Each row was made from one path, in order. Every step used is in the known rows, and no mark comes twice. Write each row's path.
In the rows, zero is written as 128.
Known rows:
varoke > mapar > sobu: [135  72 151  96 111 145 116 130 123  94 110 114  96 139 128 108 121 137
 112  83  94 123 103 107 130 101 118 149 120 100  81 150 129 130 147 133
 136 113]
mibed > varoke > palov: [149 100 139 121 122 165  97 122 122  97  95 137 101 142 112 104  92 143
 103  66 143 111 154 135 158  96 114 165 135 149 141 144 148 117 138 115
 126 103]
varoke > palov: [143  99 136 111 133 155  88 135 122 112 112 137 126 125 124 113 104 127
 101  82 127 111 152 127 156 111 118 157 131 125 138 123 135 126 159 131
 123 106]
rokunaf > guve > gobalu: [101 131 133 152  95 128 125 108 137 110 111 143 109 132 120 106 115 112
  81 122 113  83 155 129 141 137 139 120  93 134  86  77 105 125 145 106
 151 102]
guve > rokunaf > mabul: [ 93 126 144 146 121 143 110 126 127 156  98 145  99 135 111 107 134 128
  94 166  94  84 165 139 121 107 100 163 131 116 151  78 142 135 140 117
 133 117]
boma > sapa > kapebo: [ 89  96 163 131 116 103  73  88 132 107  77 121 154 127 127  85 121  89
 122  75 113 134 167 127 144 113 137 138 121 106 119 106  87 150 139  86
 161 121]
gobalu > guve > rokunaf > mabul: [ 65 128 130 156 127 134 126 114 108 133 102 160 126 112 101  94 134 140
  73 140  89  76 151 135 115 111  92 156 118 129 140  83 124 120 173 116
 115 124]
sobu > kapebo > sapa > palov > varoke > mapar: [162  75 139 102 140 145 110 126 126  94  99  70 172 136 117 107 117 112
 187  44 142 128 122 146 104 131 171 145 145 119 125 133 181 117 178 114
 192 106]
gobalu > guve > rokunaf > mabul > vopi: [ 66 125 117 168 129 115 144 105  92 128  99 138 112  96 105  57 129 148
  61 157  66  65 137 140 103 109 101 167 106 141 116 116 116 101 169 128
 131 125]
rokunaf > mabul > vopi: [103 121 159 147 127 120 117 113 105 120  97 105  91 125 120  50 102 123
 105 164  73  82 143 141 103 102 115 168  89 112 118 141 109 138 134 121
 131 131]
palov > varoke > mibed > sobu > kapebo > sapa > boma: [192 113 102 138 157 165 118 126 148 107  67  31 120 125 178 111 108 123
 146  52 196 135 141 161 140 129 141 141 159  96 141 150 118 117 140 116
 119 109]
varoke > vopi > sobu: [126 133 124 103 133 119  95 113 148  94 101  97 108 133 122 118 148 146
  52  96 108  99 115 109 124  96 152 161 108  89 141 139 141 134 130 143
 119  86]
palov > varoke > mapar > sobu > vopi: [149  68 152 146 115 159 124 129 142  80  92  72 122 156 133 104 107 172
 130  66  89 141  93 120 140  99 129 132  95 113 112 176 151  99 138 134
 155 124]
vopi > sobu > boma > sapa > palov > varoke > mibed: [121  84 124 139 158 109 110 122 146  99  89  65 131 113 107 132 147 128
  90  45 188 149 134 150 120  80 139 116 158  79 204 130  88 153 163  64
 132  89]
boma > sobu > mapar > varoke: [133 132 152 162  76 131 111 111 118  75 138  99 108 125 102 105 121 136
  73 116  89 125 104  87 134 128 142  81 100 113 115 123 109 118 113 100
 151 130]
guve > rokunaf > mabul > vopi > sobu: [ 90 147 113 152 140 100 125 117 125 139  85 119  71 117  97  77 144 142
  39 186  82  49 131 117 107  84 111 173 113 108 155 104 137 117 124 140
 127 107]
kapebo > sapa > palov: [110  84 163  95 155 122 116 123 119 122  89 137 133 115 114  92 110  94
 146 102 113  95 152 124 101 111 151 131 158 125 116 124 142 127 147 100
 167 103]
mapar > sobu > kapebo > sapa > palov > varoke: [126  95 132 103 141 113 156 117 140 109 117  85 152 130 145 112  99 132
 140  67 133 102 111 119 108 127 185 110 130 133 126 151 161 118 129  98
 146 113]
mabul > rokunaf > guve: [111 112 147 137  94 134 125 112 128  96 112 139 100 128 124  48  91 111
  93 132 116 108 155 130 155 118 118 137  70 117 105 107  99 115 141 117
 134 123]
rokunaf > mabul: [ 99 131 170 134 125 135  98 119 124 124  97 125 107 136 112  90 104 117
 116 144  95  96 156 143 116 107 106 155 104  99 144 108 119 156 139 108
 119 130]
mapar > sobu: [115  99 150 105 121 120 138 120 134 114 117 126  98 138 138 103 105 141
  88 107  90 110 114 105 132 105 127 125 111 118 102 147 108 130 119 119
 114 114]
palov > varoke > mibed > sobu: [158  98 138 138 146 171 123 113 172 107  96  64  83 135 131 117  98 155
 107  83 151 132 128 163 155 100 109 168 135  90 130 169  84 111 119 118
 114  94]
mibed > varoke > vopi: [137 110 145 117 104 149 107 100 128  91  90 105  96 157 126 102 119 157
  96  85 113 116 136 143 130 102 147 170 118 127 110 166 150 119 126 118
 143  93]
vopi > sobu > kapebo: [134 158 118 112 120 110 125 123 139 113 113  99 132 131 119 108 131 137
  79  88 118 109 117 110 121 119 139 136 103 118 176 122 134 143 141 137
 107 116]
sapa > palov > varoke > mibed > sobu: [137  77 144 117 159 168 136 120 181 104  98  87  90 125  92 122 101 141
 128  68 163 121 137 152 160  94 120 163 157  87 136 177  87 120 135 101
 124  83]
mapar > varoke > vopi > sobu > kapebo > sapa > boma: [167 155  88 118 130 111 112 144 131  85  66  61 117 126 166 110 164 144
  89  62 161 103 101 105 110 126 201 109 126  81 135 143 149 125 130 114
 137 111]
mibed > sobu: [111 122 164 107 117 150 118 114 147 100  91 114  96 132 125  87  99 127
  93 106 125 102 148 117 139 103 103 155 129 108 119 147  93 132 125 134
 109 105]
vopi > sobu > mapar > varoke: [139 147 154 151 113 104 127 129 136  81 111 102  89 139  98 109 146 169
  49 106  91 113  95  89 125 100 155 102  93 110 144 141 105 130 107 113
 130 131]
boma > sobu > vopi: [117 119 146 154  94 154 105 113 121  98  99 104 140 118 118  88  95 119
  94 113  90 118 142 100 135 124 111 109 104 125 149 121 138 107 141 123
 150 119]
sobu > boma: [115 102 146 121 119 121 124 119 110 114 108 110 138 135 157  86 116 128
 119  95 115 139 149 138 118 119 128 112 128 139 149 118 103 140 152 109
 135 105]
kapebo > sapa > boma: [140  97 142 117 160 125  91 122 113 126  64 118 129 125 155  87 114  91
 147 104 123 112 162 132 111 124 138 115 160 106 108 116 128 122 136 116
 154 115]
mabul > rokunaf: [129 106 163 110 116 124 110 108 142 117 105 135 110 134 125  76 105 126
 100 135  89 130 141 138 141 120 118 151 102 119 120 126 114  97 136 127
 139 129]
palov > varoke > mibed > sobu > boma > sapa > kapebo: [118  81 134 157 129 132  95  83 159  80  67  35 134 123 161  97 115 121
 120  33 193 168 157 162 161  94 129 140 146  98 155 134  52 146 135  69
 134  93]
palov > varoke > mibed > sobu > boma: [152  90 129 140 140 162 137 115 155  94  97  46 100 134 160 106 106 158
 112  67 171 151 135 170 147  99 113 140 142 108 159 157  76 123 133 105
 110  85]

Which path is each row?
[137 105 130 153 125 148  81 117 104  96  56  97 146 108 151  78  99  86
 131 106 118 109 157  97 119 128 126  83 142 111 132 109 156 101 143 118
 165 123]	kapebo > sapa > boma > sobu > vopi
[181  82 110 115 134 140 111 129 126  87  82  51 147 143 176 109 119 123
 165  44 144 135 102 128 119 130 164 115 137  95 100 142 164 114 146 126
 154 124]	palov > varoke > mapar > sobu > kapebo > sapa > boma
[ 83  87 152 136 105  94  87  92 113  96  80 103 171 126 157  79 127  95
 128  58 136 151 173 132 136 116 141 112 130 124 144  98  81 163 155  74
 158 115]	sobu > boma > sapa > kapebo
[ 98 113 117 145 128  85  69  69 157  67  72  44 171 137 157 102 155 134
  81  37 155 144 131 132 140  96 189 128 107  87 170 117 114 147 126  88
 155  80]	palov > varoke > vopi > sobu > boma > sapa > kapebo
[106 155 123 185 120  95 117 110 110 119 103 105  77 123  99  90 155 149
  26 187  61  59 129 107 102  81 122 161 101 125 163 103 149 124 129 146
 130 129]	guve > rokunaf > mabul > vopi > sobu > mapar
[140  90 169 159 116 145 102 112 152  78 101  62 108 123 102 140 121 122
 100  56 167 142 152 137 142  81 124 149 151  86 150 162  89 155 155  87
 132 124]	boma > sapa > palov > varoke > mibed > sobu > mapar
[181 101 147 170 111 144 130 142 121 105 121  90  76 133 119 127 144 166
  98  94  99 148 106 143 135 111 143 119 113 115 120 157  92 128 135  91
 138 138]	sobu > mapar > varoke > mibed
[102  64 171 113 106 143  95 121 136  49  77  60 144 132 113  98 118 112
 141  33 196 152 151 132 128  90 114 137 163  80 144 144  96 155 178  88
 159  95]	mibed > sobu > boma > sapa > palov > varoke > mapar
[170  85 110  98 117 136 110 146 100  94  80  80 132 130 180 104 130 106
 151  54 139 122 116 106 112 129 147 122 149 106  92 132 161 136 170 131
 143 127]	varoke > mapar > sobu > kapebo > sapa > boma
[ 81 161 110 203 116  85 155 119 101  83 104 114  84 100  78  69 164 192
   4 154  62  58  90  96  98  88 132 132  78 130 139 129 108 102 138 114
 123 142]	gobalu > guve > rokunaf > mabul > vopi > sobu > mapar > varoke
[139  41 157 124 140 150 129 135 130  75  73  79 135 134 122  98 106 144
 162  57 111 114 104 112 112  95 156 122 130 117 107 172 182 100 151 108
 189 112]	kapebo > sapa > palov > varoke > mapar > sobu > vopi
[ 80  94 168 121 115 121 119 110 147  73  82  74 147 129 127  91 101 115
 119  55 189 135 167 128 132  92 125 117 156  96 166 139  75 154 149  78
 138  97]	mibed > sobu > boma > sapa > palov > varoke
[127 106 129 154 107 155  89 120 120 101  74 109 139 118 124  88  97 102
 121 101 109 120 157  93 150 130 108  82 127 101 142 125 123 113 146 126
 145 122]	sapa > boma > sobu > vopi
[140 135 103 121  97 141  97 116 121 106 110 101 153 118 134 103 107  88
 122  90 137 125 148 102 148 155 128  94 135  99 143 100 123 131 154 126
 127 120]	sapa > boma > sobu > kapebo
[148  70 148 116 123 145 118 115 149  85 116  84 113 153 126 112 112 157
 125  75 100 135  84 128 137 104 130 143 110  89  88 159 134 110 126 129
 149 103]	palov > varoke > mapar > sobu
[172 127 126 166 130 122 130 141 137  94 114  81  62 128  98 134 164 173
  53  92 107 131  90 120 129  90 147 117 109  99 153 151  94 131 124 100
 119 125]	vopi > sobu > mapar > varoke > mibed
[130 125 154 147  84 131  89  91 110  86 138 104 132 126 111 108 112 110
  77 121  79 121 132  92 130 125 124 109 110 123 128 108 134 127 134 129
 142 123]	boma > sobu > mapar
[140  68 152 132  96 156 126 145 115  83  92  99 109 140 133  97 117 152
 115  75  84 127 107  97 129  98 114 135 101 117 102 166 147 121 161 134
 145 131]	varoke > mapar > sobu > vopi
[128  61 138 104 101 137 128 133 105  82 112  95 112 139 159  99 128 143
 118  66 116 144 109 111 119 102 122 121 128 119 107 141 121 140 164 116
 136 106]	varoke > mapar > sobu > boma
[116 128 127 137 115 100  81  99 144  68  87  39 153 142 162 118 154 148
  58  59 160 141 125 136 110  86 167 130 114  80 184 127 126 148 139 107
 134  88]	palov > varoke > vopi > sobu > boma > sapa
[119  97 120 103 166 102 113 107 145  80  83  59 151 125 146 108 145 143
 105  61 158 108 118 129  96  95 199 120 145 102 169 134 166 121 137 101
 161  61]	kapebo > sapa > palov > varoke > vopi > sobu > boma
[167 114 120 157  95 154  73 136 113  65 115 114 118 110 111 121 118 120
  86  79 140 122 132  81 178 129 131  76 134  96 128 115 120 118 137 106
 137 131]	sapa > boma > sobu > mapar > varoke > palov
[145 130 132 112 118 124 118 122 107 127 103  89 155 130 168  95 114 110
 131  89 116 112 140 139  92 138 158 134 124 146 135 115 157 130 156 121
 146 123]	sobu > kapebo > sapa
[153 140 136 152 123 114  93  89 156  72 116  59 125 154 124 134 150 172
  53  87  93 120 100 122 129  94 180 146  86  98 154 148 160 120 114 147
 132 103]	palov > varoke > vopi > sobu > mapar
[120  97 152 139 105 135 144 135 125 106  99 116 111 137 146  91 100 157
  93 100  79 112 123  95 130 100 125 115  94 139 126 167 128 121 131 123
 120 134]	mapar > sobu > vopi
[166 120 123 150  95 134  77 111 103  59  93  68 118 119 155 108 145 114
  93  97 123 114 117  91 119 131 186  78 132  87  92 128 152 113 122 104
 170 121]	kapebo > sapa > boma > sobu > mapar > varoke > vopi
[ 95 146  96 130 147  89 142 132 109 135  83 106 109  98 104  83 146 116
  78 153 116  35 137 107  79  98 156 161 138 128 173  98 182 125 157 119
 148 109]	guve > rokunaf > mabul > vopi > sobu > kapebo > sapa > palov
[164 107 150 150 111 159 116 120 131  93 109  80  77 131 129 123 119 141
  81  93 122 129 140 129 142  96 106 161 130 117 130 158  94 145 147 129
 102 121]	varoke > mibed > sobu > mapar
[173 109 117 156 112 146  66 134  98  65  98  98 124 101 139 110 121 106
 100  81 152 109 131  80 147 132 148  73 148 107 120 104 152 108 133 101
 157 128]	kapebo > sapa > boma > sobu > mapar > varoke > palov
[ 79 107 124 144 128  55 101  81 115  81  67  72 145 106 144  48 140 109
  73  76 123 120 142 108 118  93 154 123 113 116 151 123  72 146 134  94
 154 101]	mabul > vopi > sobu > boma > sapa > kapebo
[127 132 108  84 135 109 113 126 128  94  95  85 146 114 127 120 150 120
  94  63 145  80 122 104  96 108 194 148 134 109 157 132 187 142 167 122
 141  88]	varoke > vopi > sobu > kapebo > sapa > palov
[149 103 138 121 133 166 120 125 148 111  92  93  70 123 129 111 109 134
  95  93 143 121 141 141 149  97  92 173 144  98 123 159  81 133 141 123
 103 100]	varoke > mibed > sobu
[ 74  80 141 128 102  81 109  94 117  86  90 101 148 126 172  85 124 108
 105  57 132 141 151 105 137 104 148  99 122 122 124 118  79 164 136  71
 138 117]	mapar > sobu > boma > sapa > kapebo
[150 104 125 100 137 135 119 110 137 102 104  63 176 134 149 118 124 129
 150  56 143 112 127 149 106 133 208 145 130 120 135 148 187 119 157 111
 170  96]	sobu > kapebo > sapa > palov > varoke > vopi
[ 79 112 134 134 126  71  81  91 128  88  70  94 158 121 136  84 145 104
  87  59 146 133 157 108 129  96 142 110 125 108 176  91  81 166 139  79
 141 100]	vopi > sobu > boma > sapa > kapebo
[149 105 136 125 126 156 110 152 130 103 111 131 103 123 117 103 111 156
 100  77 135 116 124 122 158 115 134 129 120 114 124 141 112 115 135 107
 132 116]	mapar > varoke > palov
[112 162 124 194 109  96 142 130 118 106  99 101  54 122  89  83 164 175
  23 185  68  65 100  99 106  82 137 136  90 116 145 123 125 114 106 119
 141 137]	guve > rokunaf > mabul > vopi > sobu > mapar > varoke
[ 91  96 150 126  89  98 121 119 102  93 105  98 131 133 176  97 124 121
  80  79 134 140 139 108 108  97 126  97 129 119 138 121  90 163 145  85
 118 128]	mapar > sobu > boma > sapa
